Each row was made from one small tree. The marks that hang from a mark follow it in brackets, in the order of their numbers. Every link used is in the known rows. Write each row's tree.
Known rows
z_462[z_307 z_347[z_768 z_890]]: [-0.05  1.13 -0.21 -1.81 -0.57  0.83 -1.28 -1.21 -0.53  0.64 -1.91 -0.78
  0.33  0.87  1.35 -0.68 -1.24 -0.64 -0.61 -0.85 -1.37  2.73  0.80]
z_307[z_462[z_819]]: [ 1.18  0.06  0.03 -1.18 -0.69  0.73 -1.41 -0.11  0.48  1.15 -1.20 -1.12
 -0.05  1.01 -0.76  2.01 -0.33  0.44  0.16 -1.21 -1.00  0.53  1.90]
z_347[z_462[z_307] z_768 z_890[z_762[z_83]]]: [ 0.02  1.97  0.22 -0.04 -0.67  1.24  0.49 -0.23  1.04  0.73  0.70 -1.01
  1.16  0.55  0.98 -0.67 -1.81 -1.53  0.10 -0.74 -1.74  0.51  1.53]
z_347[z_462[z_819] z_768 z_890[z_762]]: [ 0.24  1.90  0.25 -0.51 -0.49  0.98 -1.36  0.73  1.42  1.04  0.65 -0.89
  0.94  0.68  0.41 -1.15 -1.52 -1.25 -0.13 -1.33 -1.26 -0.20  2.55]
z_890[z_347[z_462[z_307] z_768] z_762[z_83 z_429]]: [ 0.57  1.22  0.62  1.76 -1.25  0.79 -2.01 -0.02  0.63  1.08  3.35 -1.73
  0.51  0.09  0.71  1.17 -1.20 -0.78  0.96 -0.73 -1.50  0.35  1.60]
z_307[z_462[z_347[z_890]]]: [ 0.78  0.19 -0.29 -1.70 -0.98  0.50 -1.62 -1.00  0.02  0.90 -1.02 -1.10
  0.21  0.63 -0.24  1.75 -0.47  0.18 -0.19 -1.23 -0.98  2.13  0.92]
z_819[z_462[z_307 z_347[z_768 z_890[z_762[z_398]]]]]: [ 0.90  0.64  0.02 -0.47  0.15  1.35 -2.22 -1.10 -0.32  0.77 -0.76 -0.98
 -0.16  1.11  1.37 -0.51 -0.76 -1.15 -0.59 -1.25 -1.05  2.87  0.50]
z_462[z_347 z_819]: [ 0.45  0.44 -0.08 -0.82 -0.95  0.51 -2.26 -0.16  0.49  1.08 -1.23 -0.89
  0.35  0.86  0.49  0.50 -0.43  0.73 -0.09 -1.20 -0.73  1.46  1.10]
z_429[z_762[z_83 z_398 z_890[z_347]]]: [ 0.86 -0.52  0.72  1.48 -1.60  1.29 -1.29 -0.70 -0.85  0.98 -2.08  0.26
  0.55 -0.39 -0.13  0.63 -0.91 -0.19  1.07 -0.58 -1.17 -0.42  0.28]
z_462[z_347]: [ 0.33  0.14  0.07 -0.66 -1.12  0.50 -2.17 -0.61  0.09  0.57 -0.85 -0.96
  0.48  0.44  0.87  1.69 -0.88  1.18  0.09 -0.91 -0.80  1.11  0.18]
z_462[z_307 z_347[z_768 z_890[z_762]] z_819]: [ 0.11  1.21 -0.34 -1.58 -0.52  1.19 -2.33 -1.43  0.34  1.13 -1.36 -1.07
  0.36  1.20  1.27 -1.78 -0.66 -0.94 -0.67 -1.35 -1.23  3.67  2.03]
z_819[z_462[z_307 z_347[z_890[z_762[z_83]]]]]: [ 0.69  0.67 -0.08  0.22 -0.42  1.27 -2.41 -1.64 -0.32  0.90  0.26 -1.12
  0.28  1.06  1.12  0.37 -0.32 -0.53 -0.45 -0.92 -1.21  2.59  0.50]
z_83[z_762[z_398]]: [ 1.04 -0.78  0.76  0.53 -0.79  1.75  0.06 -0.37 -0.91  0.36 -2.89 -1.19
  0.58  0.03 -0.43  1.19 -1.70  0.70  0.38 -0.74 -0.71  0.36 -0.63]
z_734[z_398]: [ 0.69 -0.10  0.69  0.75 -0.11  0.24 -2.53  0.07  0.53  0.96  0.77 -1.61
  0.21  0.34  0.14  0.30 -0.65  0.61  0.20 -0.64 -0.87 -0.59  1.13]
z_429[z_762[z_83 z_398[z_734] z_890[z_347]]]: [ 0.97 -0.78  0.79  2.03 -0.87  0.97 -1.42 -0.76 -1.19  0.65 -1.60  0.33
  0.81 -0.62 -0.47 -0.01 -0.25 -0.26  1.01 -0.60 -1.09 -0.70  0.05]
z_890[z_347]: [ 0.12 -0.04  0.49 -0.14 -1.10  0.46 -3.32 -0.26  0.02  0.69  1.17 -1.18
 -0.25  0.39 -0.14  1.02 -0.82  0.67  0.38 -0.70 -1.09 -1.03  1.83]
z_462[z_347[z_890[z_762]]]: [ 0.10  0.33 -0.08 -0.52 -1.12  0.82 -2.84 -1.54  0.32  0.68  0.11 -1.35
  0.82  0.31  0.92  0.73 -0.87  0.41 -0.15 -1.17 -0.88  1.86  0.86]
z_890[z_347[z_768] z_762[z_83 z_398 z_429]]: [ 0.82  0.13  0.75  2.63 -0.90  1.14 -2.09 -0.34  0.57  1.00  1.57 -2.39
  0.03 -0.25  0.44  0.95 -1.67 -0.94  1.24 -1.01 -1.12  0.65  0.56]
z_83[z_762[z_398 z_429]]: [ 1.57 -0.49  0.93  1.29 -0.62  1.40  0.14 -0.11 -1.83  0.65 -2.51 -1.53
  0.75 -0.24 -0.52  2.56 -1.72  0.42  0.69 -0.74 -0.80  0.33 -1.09]
z_83[z_762[z_398[z_734] z_429]]: [ 1.71 -0.75  0.99  1.80  0.11  1.06 -0.04 -0.14 -2.21  0.34 -1.85 -1.52
  0.98 -0.48 -0.82  1.89 -1.03  0.30  0.68 -0.78 -0.76  0.06 -1.26]
z_347[z_462[z_307] z_768]: [ 0.47  1.60  0.44 -1.25 -0.47  0.67  0.50  0.87  0.43  0.48 -0.34 -0.37
  0.56  0.78  0.92  0.85 -1.60 -0.27  0.14 -0.57 -1.44 -0.55  1.25]
z_429[z_762[z_83]]: [ 0.18  0.25  0.63  1.23 -1.22  1.49 -2.78 -0.72 -0.43  0.71 -2.60 -0.58
  0.97 -0.10  0.76  2.35 -1.96  0.78  0.77 -0.32 -1.03 -1.06  0.07]
z_83[z_762[z_398 z_429 z_890[z_347]]]: [ 1.72 -0.87  0.93  1.58 -1.57  1.19 -0.92 -0.47 -2.20  0.93 -1.22 -0.60
  0.52 -0.36 -1.38  1.11 -0.44  0.08  0.75 -0.87 -1.07  0.53 -0.27]
z_890[z_762]: [ 0.43 -0.24  0.52  0.45 -1.07  1.35 -2.89 -1.27  0.83  0.43  0.72 -1.77
  0.72  0.33  0.67  2.41 -0.93  1.25  0.46 -0.98 -0.88 -0.17  1.33]
z_462[z_347[z_768 z_890[z_762]]]: [-0.10  0.68 -0.05 -0.48 -1.02  1.09 -3.62 -1.25  0.61  0.62 -0.74 -1.31
  0.58  0.39  1.16 -0.30 -1.43 -0.13 -0.29 -1.31 -0.92  2.20  0.82]
z_462[z_347[z_890] z_819]: [ 0.21  0.90 -0.26 -1.13 -0.76  0.43 -1.99 -0.43  0.17  1.23 -1.33 -0.81
  0.51  0.85  0.33 -0.63 -0.61 -0.18 -0.36 -1.24 -0.95  1.71  1.43]

Write each row's tree
[ 0.76  0.59 -0.37 -1.43 -0.85  1.00 -3.08 -0.86  0.95  1.24 -1.24 -1.27
  0.07  0.95 -0.09  0.05 -0.40 -0.47 -0.40 -1.70 -0.88  3.08  1.85]  z_307[z_462[z_347[z_768 z_890[z_762]] z_819]]
[ 0.19  2.20  0.22 -1.10 -0.30  0.53 -0.27  1.48  0.85  1.09 -0.51 -0.35
  0.72  0.78  0.06 -1.37 -1.74 -1.45 -0.20 -1.07 -1.39 -0.94  2.10]  z_347[z_462[z_819] z_768 z_890]
[ 0.26  0.82 -0.05 -0.84 -0.87  0.71 -2.99  0.15  0.80  1.03 -2.07 -0.79
  0.10  0.94  0.87 -0.59 -0.99  0.24 -0.24 -1.29 -0.77  1.83  1.03]  z_462[z_347[z_768] z_819]
[ 0.84  0.45  0.44  1.62 -0.50  1.06  0.33 -0.89 -0.16  0.96  0.18 -2.07
  1.10 -0.13  0.24  1.49 -1.65 -0.99  0.75 -0.86 -1.31  0.29  0.24]  z_347[z_890[z_762[z_83 z_398 z_429]]]
[-0.06 -0.07  0.55  0.55 -1.29  1.32 -5.50 -0.92  1.15  0.59  1.90 -1.77
 -0.22  0.32  0.55  0.24 -1.14  0.32  0.36 -1.16 -0.95  0.17  2.39]  z_890[z_347[z_768] z_762]
[ 0.25  2.37  0.11 -1.76 -0.06  0.59  0.81  0.94  0.34  1.08 -0.77 -0.22
  0.68  1.09  0.43 -1.60 -1.48 -1.73 -0.37 -0.90 -1.68  0.00  2.40]  z_347[z_462[z_307 z_819] z_768 z_890]
[ 0.75  0.77 -0.08 -0.89 -0.10  0.88 -2.26 -1.07 -0.96  0.85 -0.55 -0.67
 -0.03  1.21  0.96  0.42 -0.35 -0.42 -0.70 -0.91 -1.16  2.00  0.67]  z_819[z_462[z_307 z_347[z_890]]]
[ 1.72 -0.19  0.96  1.34 -1.49  1.10 -0.41  0.40 -1.75  0.91 -1.04 -0.29
  0.55 -0.33 -1.24  0.56 -0.75 -0.38  0.72 -0.95 -1.11  0.36 -0.19]  z_83[z_762[z_398 z_429 z_890[z_347[z_462 z_768]]]]
[ 0.96  0.41 -0.26 -1.55 -0.89  0.73 -2.55 -0.18  0.78  1.16 -1.99 -0.96
 -0.22  1.05 -0.12  0.82 -0.47  0.16 -0.23 -1.49 -0.78  2.51  1.32]  z_307[z_462[z_347[z_768] z_819]]
[ 0.52  1.66  0.45 -0.71 -0.52  0.59 -0.66  1.80  1.18  0.90 -0.58 -0.38
  0.49  0.82  0.32  0.10 -1.60 -0.30  0.18 -0.99 -1.13 -1.15  1.75]  z_347[z_462[z_819] z_768]
[ 0.48  1.51  0.22 -0.56 -0.67  0.65 -0.46  0.25  1.05  1.11  1.63 -0.97
  1.25  0.58  0.00  0.12 -0.83 -0.62  0.05 -1.18 -1.23 -0.51  2.63]  z_347[z_462[z_819] z_890[z_762]]
[ 1.86 -0.79  0.92  1.54 -1.38  1.43  0.23 -0.54 -2.19  0.79 -2.51 -0.60
  0.93 -0.28 -1.12  1.95 -0.66  0.32  0.70 -0.82 -1.04  0.54 -0.90]  z_83[z_762[z_398 z_429 z_890]]
[ 0.49 -0.08  0.61  1.42 -1.93  1.50 -2.34 -1.08 -0.81  0.85 -2.76  0.42
  1.13 -0.15  0.12  1.67 -0.95  0.65  0.75 -0.44 -1.26 -0.78  0.24]  z_429[z_762[z_83 z_890]]
[ 0.82  1.35  0.30 -1.42 -0.44  0.35  1.30  0.84  0.29  0.98  0.19 -0.35
  0.76  1.03  0.33  1.15 -0.61  0.04  0.16 -0.67 -1.38 -0.61  2.04]  z_347[z_462[z_307 z_819]]
[ 0.86 -0.54  0.80  2.02 -0.83  1.14 -2.08 -0.57 -0.99  0.62 -2.08  0.32
  0.65 -0.57 -0.29 -0.65 -0.57 -0.58  0.93 -0.66 -1.12 -0.46  0.01]  z_429[z_762[z_83 z_398[z_734] z_890[z_347[z_768]]]]
[ 0.54  1.82  0.33 -1.35 -0.31  0.67  0.44  1.27  0.71  0.89 -0.81 -0.23
  0.47  1.14  0.64 -0.20 -1.33 -0.61  0.02 -0.81 -1.41 -0.32  1.98]  z_347[z_462[z_307 z_819] z_768]
[ 0.72 -0.12  0.70  1.20 -0.71  1.52 -0.48 -0.38 -0.52  0.70 -3.27 -0.68
  0.85 -0.28  0.68  2.01 -2.16  0.17  1.01 -0.42 -0.90 -0.71 -0.55]  z_429[z_762[z_83 z_398]]
[ 0.23  1.33  0.38 -1.12 -0.70  0.35 -1.75  1.03  0.56  1.03  1.18 -0.50
 -0.23  0.90  0.22 -0.85 -0.91 -0.62  0.12 -0.84 -1.39 -0.36  2.79]  z_890[z_347[z_462[z_307 z_819] z_768]]
[ 1.21  0.00  0.64 -0.03 -1.27  0.39  0.97  0.82  0.13  0.80  0.11  0.33
  0.06  0.13 -0.58 -0.60 -0.29 -0.81  0.69 -1.04 -1.28 -0.56  1.20]  z_762[z_398 z_890[z_347[z_462 z_768]]]
[ 1.72 -0.95  1.04  2.08 -0.73  1.07 -1.49 -0.28 -2.41  0.56 -1.13 -0.52
  0.58 -0.52 -1.49 -0.16 -0.11 -0.35  0.62 -0.97 -1.01  0.52 -0.54]  z_83[z_762[z_398[z_734] z_429 z_890[z_347[z_768]]]]
[ 0.56  0.43  0.54 -0.06 -1.87  0.40 -2.10  0.32  0.18  0.83  1.05  0.46
  0.20  0.35 -0.58 -0.25 -0.04 -0.01  0.39 -0.90 -1.44 -0.98  1.95]  z_762[z_890[z_347[z_462 z_768]]]
[ 1.26  0.10 -0.36 -1.45 -0.60  0.79 -1.02 -0.86  0.69  1.26 -1.00 -1.39
  0.15  0.78 -0.29  0.68 -0.20 -0.45 -0.10 -1.68 -0.80  3.11  1.54]  z_307[z_462[z_347[z_890[z_762[z_398]]] z_819]]
[ 0.54  0.71 -0.21 -1.75 -0.64  0.58 -0.96 -0.78 -0.17  1.08 -1.57 -0.70
  0.28  1.25  0.95  0.26 -0.09  0.35 -0.32 -0.96 -1.10  2.55  1.41]  z_462[z_307 z_347 z_819]
[ 0.18  1.82  0.26 -1.07 -0.41  1.08 -0.32 -0.21  0.69  0.62  0.79 -0.90
  0.99  0.65  0.96 -0.38 -1.60 -1.26 -0.14 -0.91 -1.58  0.40  2.06]  z_347[z_462[z_307] z_768 z_890[z_762]]
[ 0.62  2.08  0.39 -0.46 -0.34  0.81 -0.22 -0.02 -0.09  0.84  1.17 -1.17
  1.14  0.40  0.93  0.65 -1.67 -1.43  0.12 -0.93 -1.65  0.28  1.73]  z_347[z_462[z_307] z_768 z_890[z_762[z_429]]]
[ 1.19 -0.56  0.85  1.54 -2.06  1.21 -3.14 -0.83 -2.16  0.94 -0.56 -0.48
  0.62 -0.19 -1.33  1.45 -0.24  0.72  0.49 -0.78 -1.18  0.20  0.38]  z_83[z_762[z_429 z_890[z_347]]]
[ 1.15 -0.95  0.61  2.42 -0.77  0.40  1.24 -0.36 -0.34  0.60  0.50 -0.24
  0.53 -0.33 -1.19 -1.20  0.65 -0.74  1.04 -0.68 -1.36 -0.31  0.01]  z_762[z_83 z_398[z_734] z_890[z_347]]
[ 2.06 -0.44  0.83  3.40 -0.42  0.19  2.81 -0.08 -1.53  0.78 -0.49 -0.55
  1.32 -0.58 -0.97  1.46  0.29 -0.81  1.38 -0.66 -1.46 -0.37 -1.43]  z_762[z_83 z_398[z_734] z_429 z_890]
[ 1.81  0.33  0.77  2.50 -1.57 -0.01  2.88  0.89 -0.74  1.40  1.31 -0.30
  0.76 -0.41 -0.96  1.43 -0.27 -1.18  1.58 -0.64 -1.61 -0.62 -0.16]  z_762[z_83 z_398 z_429 z_890[z_347[z_462]]]
[ 0.66  0.33  0.69  0.25 -0.73  0.88 -1.62  0.52  1.44  0.62  2.42 -1.49
  0.04  0.07  0.50  0.04 -1.34 -0.48  0.74 -1.23 -0.90 -0.09  1.87]  z_890[z_347[z_462 z_768] z_762[z_398]]
[ 0.61  0.52 -0.27 -1.65 -0.89  0.68 -2.17 -0.73  0.31  0.85 -1.54 -1.06
  0.02  0.68 -0.06  0.90 -0.92 -0.24 -0.34 -1.29 -1.00  2.34  0.86]  z_307[z_462[z_347[z_768 z_890]]]
[ 1.86 -0.11  0.73  2.76 -1.33  0.55  3.00  0.01 -1.07  1.18 -1.20 -0.64
  1.03 -0.29 -0.55  2.36 -0.53 -0.73  1.44 -0.61 -1.53 -0.17 -1.12]  z_762[z_83 z_398 z_429 z_890]
